What can hang from each mark
Q434: Q76 Q576
Q987: Q95
Q175: Q802
Q789: Q626
Q802: Q175 Q389 Q439
Q389: Q576
Q576: Q304 Q389 Q434 Q626
Q626: Q95 Q439 Q576 Q789
Q439: Q802
Q304: Q576

Each row was made from one small tree. The marks that hang from a mark follow it in brackets, in the order of their numbers. Every link used is in the known rows. Write each row's tree.
Known rows
Q789(Q626): [ 0.412 -0.705  0.268 -0.904 -0.693  0.212 -0.081 -2.812  1.974 -0.416
  1.844 -0.863  1.012 -0.528  2.014 -1.418  2.168 -1.868  1.111  0.593
 -2.054  1.320 -1.599 -0.257 -3.647]
Q439(Q802(Q389(Q576(Q626)))): [ 0.809 -1.098 -0.470 -0.446 -3.125  0.731  0.199 -2.859  1.291 -0.287
  1.176 -0.500 -0.242  1.119  0.063 -2.219  0.102  0.488  1.061 -0.502
 -2.330  1.207 -1.545 -1.132 -0.150]
Q175(Q802(Q389)): [-0.933 -1.206 -0.326  0.021 -2.587  1.112  1.045 -3.283  1.992  1.914
  1.229 -0.323  0.126  1.091  1.723 -1.398  0.602  0.023  0.591  0.017
 -3.120  0.664 -1.253 -0.678 -2.305]
Q802(Q175 Q389(Q576(Q304)) Q439): [ 1.445 -0.329 -0.246  1.160 -2.026  1.932  3.215 -3.865  1.227  0.166
  2.484 -3.303  1.075  1.955  1.470 -1.688 -0.756  0.303  3.308 -0.816
 -1.725  0.633 -0.601 -2.158 -3.121]
Q434(Q76 Q576(Q304 Q389)): [-0.271 -0.302 -0.303  1.273 -0.378  0.987 -1.764 -3.094  1.067 -1.218
  0.552 -1.065 -3.270 -0.803  1.746 -1.854  1.976  2.739  4.663  0.353
 -1.919  1.336  0.000 -2.885  0.016]
Q434(Q76 Q576(Q304 Q389 Q626(Q95 Q439 Q789))): [ 1.334  1.399  1.594 -1.005 -1.072 -0.824 -3.297 -2.521  3.760 -2.540
  1.189 -4.234 -5.259 -0.849  0.225 -1.205 -0.564  0.608  6.380 -0.670
 -3.678  0.662  0.271 -4.166 -1.020]
Q802(Q389(Q576(Q626)) Q439): [ 1.051 -0.710 -0.459 -0.469 -3.222  1.653  2.246 -3.124  2.519 -0.759
  2.159 -1.694  1.216  1.898  0.919 -2.305 -0.073 -0.711  2.525 -0.898
 -1.721  0.612 -0.730 -0.827 -2.081]
Q576(Q389 Q434(Q76) Q626(Q95)): [ 0.884  1.108  0.483  0.086 -0.258  0.701 -1.311 -3.250  2.842 -3.126
 -0.105 -1.057 -2.289 -0.826  0.279 -3.706 -0.123  1.947  4.284  0.082
 -3.713  0.425  0.034 -1.127 -3.911]
Q802(Q175 Q389 Q439): [ 0.984 -0.283  0.880  1.172 -1.180  1.990  4.219 -4.072  1.583  0.512
  2.517 -1.562  1.523  2.140  2.310 -2.394 -0.149 -0.559  0.936 -0.202
 -2.823 -0.625 -0.682 -2.133 -3.487]
Q304(Q576): [-0.791 -2.356 -0.902 -0.325 -2.456  0.885  1.360 -1.464  1.502 -0.639
  1.305 -0.385  0.954  0.969  1.503 -1.473  1.536 -0.037  0.985 -0.149
 -2.810  1.305 -0.723  0.505 -2.436]
Q439(Q802(Q175 Q389(Q576(Q304 Q434)))): [ 2.069 -0.936 -0.277  1.592 -0.908  1.649  1.513 -3.450  0.205 -0.492
  1.229 -2.621  0.137  1.188  0.223 -2.140 -1.580  1.948  2.361 -0.746
 -2.005  0.980 -1.243 -1.742 -3.242]
Q626(Q439 Q576(Q304 Q434)): [ 1.407 -1.077  0.107  1.427 -0.948  2.584 -1.495 -1.239  3.883 -1.453
  2.173 -2.342 -1.372  0.393 -0.431 -1.034 -0.721 -1.047  2.634  0.016
 -2.805  0.568  0.278 -1.014 -4.195]
Q802(Q175 Q389(Q576(Q304 Q434(Q76))) Q439): [ 2.002  0.261  0.590  1.832 -0.697  1.776  2.987 -3.942  0.378 -0.880
  2.273 -3.337  1.341  1.172  1.147 -2.650 -0.718  2.388  4.765 -0.667
 -0.969 -0.311 -0.735 -1.153 -3.039]
Q175(Q802(Q389(Q576))): [ 0.267 -1.674 -1.689 -0.859 -3.244  0.380  0.892 -3.344  1.954  1.994
  1.275 -1.198  0.967  1.680  1.108 -0.983  0.704 -0.182  1.077 -0.350
 -2.225  1.131 -1.986  0.311 -0.754]
Q439(Q802): [-0.344 -1.174  0.281 -0.722 -1.171  0.966 -0.086 -2.424  1.601  0.489
  1.513  0.552 -0.178  0.643  1.111 -1.344  1.345 -0.235 -0.659  0.521
 -2.544 -0.070 -1.337 -0.910 -1.609]
Q434(Q76 Q576(Q626(Q789))): [ 0.419 -0.510  1.488 -1.644 -1.063 -1.237 -0.117 -2.852  2.134 -2.284
  0.854 -1.257 -1.659 -0.391  1.232 -1.732  1.819 -0.049  3.913  0.336
 -1.776  0.931 -1.637 -1.107  0.448]
Q576(Q434 Q626): [-0.065 -0.960  0.235  0.087 -0.496  1.401  0.836 -2.485  3.042 -2.712
  0.390 -0.213  0.038  0.048  0.513 -2.848  0.022 -0.694  2.460 -0.058
 -2.482  1.574 -0.143 -0.142 -5.384]
Q304(Q576(Q434(Q76) Q626(Q95 Q789))): [ 0.973 -0.384  1.423 -2.006 -1.902 -0.759  0.143 -1.545  2.246 -3.566
  0.806 -2.679 -0.484 -0.169  0.098 -2.457 -0.380  1.442  4.471 -0.593
 -3.304  0.402 -1.250  0.937 -3.720]
Q434(Q76 Q576(Q626)): [-0.775 -0.860  0.495 -0.705 -1.124 -0.806 -0.625 -3.176  1.576 -2.492
  0.667  0.168 -2.006 -0.796  1.214 -2.203  1.818  1.146  3.781  0.550
 -1.818  1.721 -1.000 -0.666  0.754]
Q789(Q626(Q95 Q439(Q802(Q175)) Q576)): [ 3.130  0.212  2.144 -1.081 -1.010 -1.722 -1.921 -3.255  2.911 -0.415
  3.046 -3.388 -1.925  0.455  0.047 -0.175 -1.492 -2.059  0.389  0.634
 -4.287  0.686 -2.077 -1.179 -1.628]
Q789(Q626(Q95 Q439 Q576(Q389 Q434(Q76)))): [ 3.839  1.037  1.167  0.123  0.006 -0.037 -3.502 -2.669  3.547 -1.699
  2.252 -3.429 -2.123 -0.681  0.141 -1.893 -0.082 -0.232  3.349  0.481
 -3.687 -0.337 -1.004 -0.621 -2.428]
Q802(Q175 Q389(Q576(Q304 Q434(Q76)))): [ 1.776 -0.052 -0.279  2.081 -0.590  1.374  1.722 -3.732 -0.098 -1.016
  1.195 -2.527  0.567  0.239  0.676 -2.968  0.129  2.830  4.576 -0.350
 -1.672  0.452 -1.139 -0.996 -2.461]
Q802(Q175 Q389(Q576(Q304 Q434(Q76) Q626)) Q439): [ 1.626  0.576  1.332  1.941 -1.175  1.278  2.903 -4.118  0.739 -2.378
  1.482 -3.183  0.321  0.707  0.611 -3.200 -1.789  2.319  6.034 -0.854
 -1.285  1.219 -0.142 -1.514 -3.609]
Q389(Q576(Q304 Q434)): [ 0.945 -1.359 -1.645 -0.003 -0.887  1.979 -0.084 -2.096  2.246 -1.619
  1.084 -2.096  0.731  0.293  0.203 -1.593  0.399  0.266  3.398 -0.463
 -1.167  1.281 -0.702  0.204 -4.487]
Q987(Q95): [-1.771 -0.988 -1.466 -1.798 -1.271  0.582  0.207 -1.958  3.266 -0.168
  1.861  0.126 -0.002 -0.394  0.956 -1.471  1.831 -0.738  1.508 -0.206
 -2.726 -0.803 -1.213 -1.096 -4.215]

Write each row's tree
[ 2.685  1.021  0.879  0.942 -0.283  1.022 -3.874 -2.949  2.207 -2.654
  1.147 -3.250 -3.064 -1.738  0.264 -2.209 -0.197  2.207  5.309  0.662
 -3.064  1.025 -0.900 -0.991 -4.032] : Q789(Q626(Q95 Q576(Q304 Q389 Q434(Q76))))
[-0.513 -0.207  0.364  1.047 -0.065  1.986 -0.458 -2.305  1.212 -1.634
  1.074 -0.652 -0.347 -1.087  0.891 -2.498  1.371  2.115  3.910  0.384
 -1.679  0.093 -0.286 -0.526 -3.929] : Q576(Q304 Q434(Q76))
[ 2.220  1.085  0.965 -2.049 -1.399 -0.453 -2.057 -1.767  3.815 -2.837
  1.809 -4.833 -1.571 -0.592 -1.223 -1.329 -1.061 -0.163  6.190 -0.998
 -2.512 -0.100 -0.762 -0.692 -3.469] : Q389(Q576(Q304 Q434(Q76) Q626(Q95 Q439 Q789)))
[ 0.843  0.402  1.049 -1.447 -1.058  1.274 -0.945 -2.014  3.976 -3.581
  0.723 -3.454 -1.789 -0.671 -0.255 -1.949 -1.658 -0.158  4.927 -0.776
 -3.280  0.744 -0.442 -1.436 -7.476] : Q576(Q304 Q434 Q626(Q95 Q789))
[ 1.627 -0.445  1.580  2.685 -2.022  1.753 -0.206 -2.773  1.687  0.770
  2.590 -2.472 -2.599  1.375 -0.131 -0.987 -1.834  0.277  0.941  0.024
 -4.042  0.397 -0.370 -3.588 -0.994] : Q626(Q439(Q802(Q175 Q389)) Q576(Q304))
[-0.012 -0.291  0.252  0.427 -0.593 -0.360 -0.976 -3.564  1.807 -2.307
 -0.113 -0.145 -3.126 -0.505  1.388 -2.691  1.643  1.542  4.189  0.404
 -2.435  2.039 -0.144 -2.141  0.679] : Q434(Q76 Q576(Q389 Q626))
[ 1.608  0.583  0.823 -1.251 -1.256 -0.097 -2.834 -2.274  4.819 -2.593
  1.195 -4.757 -4.982 -0.068  0.121 -0.777 -1.572 -0.956  5.401 -1.163
 -4.021  1.368  0.505 -4.428 -3.105] : Q434(Q576(Q304 Q389 Q626(Q95 Q439 Q789)))
[ 3.116  0.953  1.013  0.540 -0.594  1.845 -2.614 -2.207  3.208 -2.132
  0.924 -3.640 -3.090 -0.423 -0.189 -1.996 -0.325  1.879  4.942  0.307
 -3.631 -0.787 -0.863 -1.693 -3.489] : Q626(Q95 Q576(Q304 Q389 Q434(Q76)) Q789)
[ 1.495  1.027  2.089 -0.218 -0.098 -2.415 -1.839 -4.255  2.185 -1.930
  0.917 -2.373 -5.047  0.102  0.306 -1.778 -1.569  1.440  3.465 -0.069
 -4.345  1.018 -0.265 -3.628  1.264] : Q434(Q76 Q576(Q389 Q626(Q95 Q439(Q802(Q175)))))
[ 2.005 -0.525  2.677  0.552 -1.238 -1.240  1.923 -2.247  2.355 -0.714
  0.648 -3.044 -1.804  1.958  0.642 -1.063 -1.926 -1.615  1.300 -0.972
 -4.798  2.185  0.404 -3.605 -2.253] : Q304(Q576(Q389 Q626(Q439(Q802(Q175)) Q789)))
[ 0.994  0.032  0.047  1.380  0.691  1.792  0.134 -2.910  1.758 -0.973
  0.328 -0.109 -0.258 -0.064  1.394 -3.216  1.820  1.418  2.490  0.462
 -2.477 -0.404 -0.222 -0.985 -2.919] : Q576(Q389 Q434(Q76))
[ 1.175  0.255  0.339 -1.294 -1.323  0.245 -2.317 -2.834  3.828 -3.141
  0.252 -3.829 -4.720 -0.403  0.590 -1.362 -0.939  0.452  5.722 -0.748
 -3.602  2.004 -0.170 -3.759 -3.574] : Q434(Q576(Q304 Q389 Q626(Q95 Q789)))
[ 3.859  0.508  0.640  0.294 -0.709  2.271 -2.712 -1.364  5.367 -1.663
  1.812 -5.030 -3.161  0.686 -0.734 -0.911 -1.912 -1.209  3.713 -0.575
 -4.439 -0.678  0.078 -2.702 -5.283] : Q626(Q95 Q439 Q576(Q304 Q389 Q434) Q789)
[-0.579 -0.945  0.545 -0.274 -2.698  1.440  2.282 -3.471  2.409  2.032
  2.302 -1.060  0.954  2.035  2.184 -1.156 -0.214 -0.350  0.687 -0.243
 -2.393 -0.034 -0.870 -0.830 -3.006] : Q175(Q802(Q389 Q439))
[ 0.787 -0.318 -1.181 -1.376 -1.758  0.949 -1.565 -2.425  3.335 -3.745
  0.641 -3.054 -1.283 -0.451 -0.874 -2.049 -1.456  0.800  5.255 -0.890
 -2.412  2.023 -0.473  0.158 -5.591] : Q389(Q576(Q304 Q434 Q626(Q95)))
[ 0.169  1.447  0.641  0.849 -0.421  1.485 -2.276 -2.977  2.514 -3.501
 -0.241 -1.870 -3.561 -1.581 -0.012 -3.361 -0.815  3.048  6.037 -0.163
 -3.546  1.097  0.780 -2.169 -5.100] : Q576(Q304 Q389 Q434(Q76) Q626(Q95))
[ 1.341 -0.514  1.685 -1.627 -1.046  0.256 -0.182 -1.524  3.174  1.213
  2.623 -1.763 -0.048  1.324  0.718 -0.237  0.799 -2.853 -0.860 -0.037
 -3.023 -1.439 -1.308 -2.100 -1.568] : Q626(Q439(Q802) Q789)
[ 3.341  0.491  2.554  1.639 -0.083  1.589 -2.454 -1.505  2.741 -0.388
  1.688 -3.039 -3.131  0.365 -0.463 -0.996 -0.622  0.637  2.834  0.172
 -3.040 -0.869 -0.196 -3.081 -1.409] : Q626(Q439(Q802) Q576(Q304 Q389 Q434(Q76)) Q789)
[ 1.480  0.084  0.858 -0.641 -0.941  0.384 -0.166 -2.211  2.149 -2.845
  0.583 -2.785 -0.258 -0.604 -0.194 -2.063  0.433  0.678  5.802 -0.408
 -1.102  1.310 -1.060 -0.338 -3.284] : Q389(Q576(Q304 Q434(Q76) Q626(Q789)))
[ 2.886  0.093  1.120  0.001 -1.405  1.103 -0.811 -1.657  1.237  0.493
  2.738 -3.773 -0.074  0.716 -0.337 -1.290 -0.154  1.069  3.054 -0.953
 -1.515 -1.828 -1.550 -1.992 -0.681] : Q626(Q439(Q802(Q389(Q576(Q304 Q434(Q76))))) Q789)
[-0.423 -0.809 -1.027 -0.348 -2.351  0.938 -0.465 -2.404  2.447 -1.961
  0.587 -1.466 -0.845 -0.132  0.085 -1.542  0.414 -0.331  4.049 -0.348
 -1.852  2.981 -0.269 -0.879 -3.021] : Q389(Q576(Q304 Q626))
[-0.185 -1.009 -0.587 -0.365 -3.464  1.595  1.218 -3.318  2.035  1.714
  2.216 -2.814  0.561  1.818  1.295 -0.413 -0.821  0.504  3.051 -0.925
 -1.325  1.157 -0.882 -0.884 -2.641] : Q175(Q802(Q389(Q576(Q304)) Q439))
[ 1.288 -1.180  0.677 -2.196 -2.171 -0.160  0.722 -1.292  3.358 -3.671
  0.776 -3.170 -0.186  0.556  0.003 -1.963 -1.407 -0.203  3.377 -1.103
 -3.696  1.131 -0.958  0.632 -5.828] : Q304(Q576(Q434 Q626(Q95 Q789)))
[ 2.444 -1.280 -1.093 -0.170 -1.727  2.629  2.668 -2.777  2.271 -0.356
  2.671 -2.385  2.823  2.275  1.064 -2.408 -0.111 -0.177  1.867 -0.988
 -1.005 -0.969 -1.240  0.187 -3.504] : Q802(Q389(Q576(Q434)) Q439)
